What can hang from each mark:
z_255: z_271 z_575 z_910
z_723: z_255 z_419 z_603 z_765
z_319: z_723 z_758
z_603: z_271 z_575
z_910: z_255
z_728: z_723
z_765: z_575 z_723
z_815: z_603 z_728

Each row was made from one small tree. Brackets hold a mark, then the marks that hang from it, in the order of their numbers. Every link used is in the known rows. Write each row's tree.
Known rows:
(z_815 z_603 (z_728 z_723)): -.36	-.24	.29	.24	-.30	.50	.00	-.01	.11	.16	.06	.11	-.04	-.48	.20	-.18	.14	.45	-.03	-.13	-.30	-.18	-.36	-.15	.01
(z_815 (z_603 z_271) (z_728 z_723)): -.12	-.32	.29	-.08	-.45	.36	-.18	-.07	.03	.03	.02	.26	.20	-.50	.39	-.11	.08	.40	.19	-.04	-.33	-.30	-.46	-.04	-.08
(z_723 z_255 z_765): .13	-.01	-.03	.02	.28	-.40	-.21	.14	.15	.02	-.02	-.24	-.05	.03	-.06	.02	-.14	.04	-.12	.10	.04	.00	-.04	.25	.08
(z_723 (z_255 z_271) z_419 z_603 z_765): .35	.23	-.46	-.26	-.10	-.28	.05	-.53	.16	.11	-.12	-.36	-.46	.61	-.33	-.05	-.07	-.16	-.03	.11	-.01	-.34	.17	.42	.06
(z_815 (z_603 z_271) z_728): -.08	-.26	.20	-.19	-.32	.08	-.06	-.11	-.03	-.31	-.04	.32	-.03	-.58	.40	-.03	-.03	.33	.12	-.02	-.39	-.19	-.46	-.09	-.17
(z_723 z_419 z_603 z_765): .06	-.02	-.28	-.07	.20	-.13	.12	-.21	.20	.11	-.19	-.06	-.33	.20	.03	-.14	-.17	-.08	-.01	.08	-.01	-.14	.07	.32	.14
(z_723 z_603): .02	-.04	.03	-.13	.18	.05	.10	-.17	.10	-.03	-.14	.29	-.05	-.17	.46	-.07	-.05	-.08	.08	-.11	.22	.18	-.04	-.05	-.10
(z_815 z_603 z_728): -.30	-.17	.20	.12	-.19	.22	.12	-.08	.06	-.21	.05	.19	-.24	-.54	.19	-.11	.04	.43	-.06	-.10	-.37	-.07	-.34	-.20	-.06
(z_728 (z_723 z_765)): -.20	-.09	.13	.16	.06	.06	-.21	.32	.13	.24	.02	-.16	.34	-.10	.13	-.03	.02	.08	-.07	.01	.18	-.10	-.14	.18	.17
(z_728 z_723): -.19	-.15	.25	.12	.10	.24	-.12	.22	.09	.19	.04	.08	.27	-.26	.40	-.02	.04	-.04	.02	-.11	.29	.05	-.17	.00	.07
(z_728 (z_723 (z_255 z_575) z_419 z_765)): .16	-.11	-.01	.28	.17	-.09	-.14	.25	.14	.40	-.01	-.31	.08	.32	-.43	-.23	.12	-.18	-.14	.19	-.02	-.27	.21	.04	.21
(z_728 (z_723 z_419 (z_603 z_575) z_765)): .12	-.02	-.16	.05	.20	.02	-.11	-.11	.13	.58	-.33	.08	-.09	.13	.21	-.02	-.10	.14	.20	.05	.00	-.27	.05	.44	.12
(z_815 (z_603 z_271)): .12	-.21	.24	-.26	-.05	-.09	-.03	.01	.02	-.27	-.16	.37	.08	-.49	.51	.05	-.14	.04	.26	.01	-.11	.03	-.33	-.01	-.29
(z_765 (z_723 (z_255 z_575) z_419 z_603)): .19	-.01	-.12	.15	.11	-.11	.34	-.08	.11	-.03	-.08	-.07	-.38	.33	-.33	-.01	-.04	-.17	-.04	.05	-.01	.06	.24	-.16	-.05
(z_910 z_255): -.14	-.03	.09	.12	.40	-.03	-.06	.31	.12	-.32	.00	.31	.16	-.28	.19	.02	.00	.14	.02	.03	.11	.25	-.12	.27	-.03
(z_255 z_575 z_910): -.23	.15	.33	.02	.19	.08	.10	.48	-.18	-.48	.12	.14	.30	-.29	-.12	.15	.17	-.30	-.01	-.05	-.03	.27	-.04	-.58	-.08
(z_319 z_723 z_758): -.34	-.20	-.14	.11	-.02	-.12	-.16	-.27	-.17	-.14	.01	.41	.19	-.37	.35	-.14	-.08	.20	-.07	-.09	.43	.53	-.25	.19	.04
(z_319 z_723): -.13	-.12	-.01	.03	.03	-.01	-.17	-.16	-.17	-.17	.05	.32	.13	-.38	.53	-.13	-.04	-.12	-.01	-.11	.19	.44	-.14	-.01	.11
(z_815 (z_728 z_723)): -.36	-.19	.21	.18	-.18	.41	-.16	.04	.02	.15	.17	.04	.23	-.39	.27	-.11	.12	.26	-.10	-.14	.03	-.16	-.29	-.09	.15
(z_815 (z_728 (z_723 (z_603 z_271) z_765))): -.01	-.19	-.04	-.19	-.39	.18	-.33	-.15	.04	.19	-.01	.06	.32	-.09	.23	-.12	.02	.33	.12	.04	-.06	-.47	-.24	.22	.13
(z_765 z_575 z_723): -.39	-.01	.22	.31	-.07	.10	.35	.48	-.16	-.18	.23	-.07	.10	-.14	-.02	.14	-.11	-.01	-.24	-.14	.15	.36	.16	-.37	-.02
(z_319 (z_723 z_255 z_419 z_765) z_758): -.02	-.15	-.54	.13	.08	-.47	-.25	-.46	.04	.14	-.06	-.08	-.24	.22	-.30	-.21	-.20	.24	-.18	.14	.12	.17	-.04	.67	.24
(z_723 z_419): -.08	-.11	-.03	-.01	.28	-.04	.11	-.04	.12	-.07	-.05	.05	-.19	-.15	.27	-.06	-.17	-.18	-.04	-.02	.08	.01	-.07	.12	.05
(z_255 z_271 z_575): -.09	.16	.23	-.03	-.19	-.03	.10	.26	-.27	-.40	.09	.05	.33	-.15	.11	-.02	.26	-.33	-.13	-.04	.25	.02	.06	-.55	-.15
(z_319 (z_723 z_419 z_765) z_758): -.31	-.17	-.44	.16	-.05	-.28	-.17	-.30	-.07	.01	-.03	.08	-.06	.01	-.08	-.22	-.19	.22	-.17	.08	.18	.21	-.13	.53	.26
(z_603 z_271): .10	-.16	.18	-.34	.09	-.17	-.18	.09	-.04	-.28	-.05	.29	.32	-.42	.60	.13	-.13	-.12	.16	.00	.20	.03	-.24	.06	-.14

Write each row's tree:
-.01	-.28	.34	-.10	-.33	.23	-.29	.04	-.08	.15	-.15	.44	.21	-.68	.60	.08	.04	.56	.33	-.06	-.38	-.30	-.46	.00	-.21 -> (z_815 (z_603 z_271 z_575) (z_728 z_723))
.24	-.22	-.08	-.30	-.02	.21	-.06	-.36	.14	.32	-.23	.26	.06	.05	.48	-.11	-.10	-.18	.34	.01	.12	-.22	-.08	.33	-.03 -> (z_728 (z_723 z_419 (z_603 z_271)))
-.21	.38	.26	-.12	-.17	.11	.13	.35	-.32	-.62	.19	-.03	.34	-.05	-.22	.21	.31	-.38	-.07	-.07	.03	.13	-.01	-.64	-.15 -> (z_255 z_271 z_575 z_910)
.26	-.03	-.08	-.30	.01	-.20	.05	-.14	-.07	-.10	-.29	.32	-.16	-.07	.47	.33	-.31	.07	.37	-.01	-.02	-.05	-.10	.33	-.17 -> (z_765 (z_723 z_419 (z_603 z_271 z_575)))
-.01	.22	.16	.11	-.26	-.17	.15	.27	-.19	-.39	.18	-.26	.11	.15	-.37	.22	.17	-.18	-.18	-.02	.15	.05	.08	-.43	-.16 -> (z_765 (z_723 (z_255 z_271 z_575)))
.25	.01	-.37	.05	.17	-.17	.22	-.24	.11	.36	-.10	-.24	-.44	.53	-.37	-.25	-.15	-.13	-.15	.12	-.08	-.05	.50	.16	.07 -> (z_723 z_255 z_419 z_603 (z_765 z_575))
.11	.13	.05	.00	.33	-.07	.13	.18	.03	-.25	.06	-.09	-.15	.14	-.49	.08	.06	-.38	-.03	.07	-.21	.10	.14	-.27	.00 -> (z_723 (z_255 z_575 z_910) z_419)
.06	-.11	-.15	.30	.11	.04	-.01	.16	.13	.58	.08	-.45	-.03	.43	-.41	-.20	-.03	-.11	-.20	.11	-.04	-.17	.37	.18	.21 -> (z_728 (z_723 z_255 z_419 (z_765 z_575)))
-.14	.21	.18	.09	-.03	-.01	.04	.39	-.20	-.53	.09	.22	.36	-.06	-.12	-.06	.36	-.15	-.05	.06	.13	.12	.11	-.21	-.12 -> (z_910 (z_255 z_271 z_575))
.12	.21	-.31	.02	-.14	-.24	.14	-.04	-.09	.07	.12	-.54	-.23	.56	-.56	-.09	-.03	-.22	-.30	.11	-.08	-.21	.44	.09	.08 -> (z_723 (z_255 z_271) z_419 (z_765 z_575))
-.11	-.02	-.26	.11	-.15	.02	.04	-.22	-.24	.15	.05	.14	.07	.07	.13	-.33	-.01	-.09	-.12	-.03	.10	.38	.38	-.13	.20 -> (z_319 (z_723 z_603 (z_765 z_575)))
.33	-.09	-.45	-.12	.11	-.08	-.04	-.83	.11	.20	-.15	.20	-.51	.20	.21	-.29	-.14	-.17	.12	-.01	.06	.25	.13	.34	.13 -> (z_319 (z_723 z_255 z_419 z_603))
.46	.07	-.36	-.13	.37	-.44	-.08	-.27	.19	.35	-.37	.00	-.46	.25	.01	.02	-.24	.13	.15	.14	-.11	-.18	.14	.53	.02 -> (z_723 z_255 z_419 (z_603 z_575) z_765)
-.25	-.18	.07	.06	-.21	.53	-.04	-.27	.06	.26	.03	.16	.06	-.20	.33	-.20	.14	.27	.01	-.15	.03	-.17	-.16	-.09	.09 -> (z_815 (z_728 (z_723 z_603)))
-.16	-.06	-.14	.21	.13	-.11	.21	.23	-.07	.08	.06	-.25	-.11	.15	-.20	-.16	-.14	-.17	-.26	.07	-.04	-.03	.34	-.01	.16 -> (z_723 z_419 (z_765 z_575))
.07	-.02	.04	.26	.15	-.16	.24	.25	.05	-.18	.05	-.20	-.22	.17	-.38	.07	-.01	-.20	-.16	.08	-.06	.06	.15	-.20	-.02 -> (z_765 (z_723 (z_255 z_575) z_419))
-.14	.24	.12	.06	.16	-.07	.10	.26	.07	-.39	.19	-.25	-.09	.04	-.39	.51	-.15	.07	-.01	-.08	-.08	.28	-.20	-.02	-.02 -> (z_765 (z_723 (z_255 z_910)))
-.21	.25	.09	-.10	-.45	.40	-.18	-.13	-.04	-.07	.33	-.37	.12	.11	-.42	.16	.25	.19	-.06	-.12	-.22	-.29	-.24	-.09	.08 -> (z_815 (z_728 (z_723 (z_255 z_271 z_910))))
.02	.09	.32	.14	.17	.21	-.10	.40	.00	.04	.14	-.07	.35	.00	-.34	.08	.27	-.22	.02	.00	.02	.11	.02	-.39	-.03 -> (z_728 (z_723 (z_255 z_575 z_910)))
.04	-.16	.23	.17	-.10	.21	-.19	-.07	.07	.38	-.12	.16	-.16	-.43	.19	.00	.07	.67	.12	-.07	-.41	-.19	-.29	.04	-.11 -> (z_815 (z_603 z_575) (z_728 (z_723 z_255)))
.33	.24	-.20	-.28	.43	-.11	.06	-.33	.12	.08	-.26	.16	-.51	.15	-.08	.24	-.19	.01	.30	-.01	-.23	.09	.04	.26	-.10 -> (z_723 (z_255 z_910) z_419 (z_603 z_575))
.04	.38	.05	-.30	-.06	-.07	-.03	-.05	-.06	-.40	.16	-.23	-.03	.15	-.30	.34	.08	-.14	.02	-.06	-.01	.07	-.11	-.05	-.08 -> (z_723 (z_255 z_271 z_910))
.29	.28	-.14	-.14	-.15	-.28	.01	-.07	-.08	-.07	-.06	-.20	.03	.41	-.34	-.12	.22	-.25	-.10	.14	.11	-.16	.27	-.22	-.06 -> (z_723 (z_255 z_271 z_575) z_603 z_765)
-.10	.47	.21	.03	-.26	-.05	.18	.37	-.23	-.60	.29	-.35	.12	.26	-.72	.46	.22	-.19	-.11	-.03	-.05	.12	.02	-.53	-.16 -> (z_765 (z_723 (z_255 z_271 z_575 z_910)))
-.02	-.05	.07	-.10	-.22	.06	.27	.10	-.18	-.20	.05	.18	.18	.00	.21	.14	-.14	-.04	.09	-.07	.16	.20	.18	-.24	-.21 -> (z_765 z_575 (z_723 (z_603 z_271)))
-.07	-.18	.26	.26	-.10	.26	-.16	.17	-.03	.19	.17	-.03	.24	-.18	-.11	-.23	.30	.12	-.18	.00	-.05	-.17	-.01	-.41	.09 -> (z_815 (z_728 (z_723 (z_255 z_575))))
-.05	.45	-.09	-.07	-.17	-.13	.07	.21	-.20	-.24	.29	-.54	.09	.42	-.77	.20	.07	-.15	-.24	.04	-.13	.01	.27	-.16	.02 -> (z_723 (z_255 z_271 z_910) (z_765 z_575))
-.23	-.11	-.05	.35	.01	.22	.09	.28	.00	.46	.09	-.33	.11	.22	-.20	-.23	-.01	-.10	-.19	.04	.01	-.15	.30	.05	.24 -> (z_728 (z_723 z_419 (z_765 z_575)))
.07	.17	.24	.00	.29	-.08	.02	.36	-.08	-.33	.11	.01	.16	-.06	-.34	.15	.13	-.27	-.04	.01	-.07	.25	.05	-.46	-.10 -> (z_723 (z_255 z_575 z_910))
-.01	.49	-.07	-.26	-.26	.05	.24	-.21	-.02	-.39	.15	-.28	-.24	.46	-.50	.47	-.01	.02	.07	-.10	.00	.10	-.05	-.03	-.13 -> (z_765 (z_723 (z_255 z_271 z_910) z_603))
.47	.04	.03	-.32	.07	-.39	-.14	-.09	-.02	-.06	-.26	.30	-.02	-.08	.39	.44	-.28	.23	.38	.02	.07	.08	-.12	.26	-.30 -> (z_765 (z_723 z_255 (z_603 z_271 z_575)))
.01	-.15	-.08	.00	.11	.35	.12	-.34	.21	.46	-.16	.10	-.18	.11	.32	-.21	-.05	-.12	.15	-.07	.18	-.10	.03	.24	.09 -> (z_728 (z_723 z_419 z_603))
.17	.03	-.19	.05	.13	-.16	.13	-.02	.04	.24	-.04	-.17	-.15	.33	-.24	-.20	-.05	-.03	-.13	.07	.04	.10	.42	-.03	.03 -> (z_723 z_255 z_603 (z_765 z_575))
.59	-.11	.05	-.36	.11	-.09	-.38	-.21	.08	.45	-.33	.39	.21	-.12	.64	.14	-.09	.13	.48	.00	.17	-.08	-.10	.32	-.22 -> (z_728 (z_723 z_255 (z_603 z_271 z_575)))
-.11	-.09	-.21	.22	-.05	.30	.20	-.05	.07	.59	-.05	-.20	-.07	.39	-.14	-.32	-.03	-.14	-.08	.02	.04	-.17	.42	.08	.18 -> (z_728 (z_723 z_419 z_603 (z_765 z_575)))
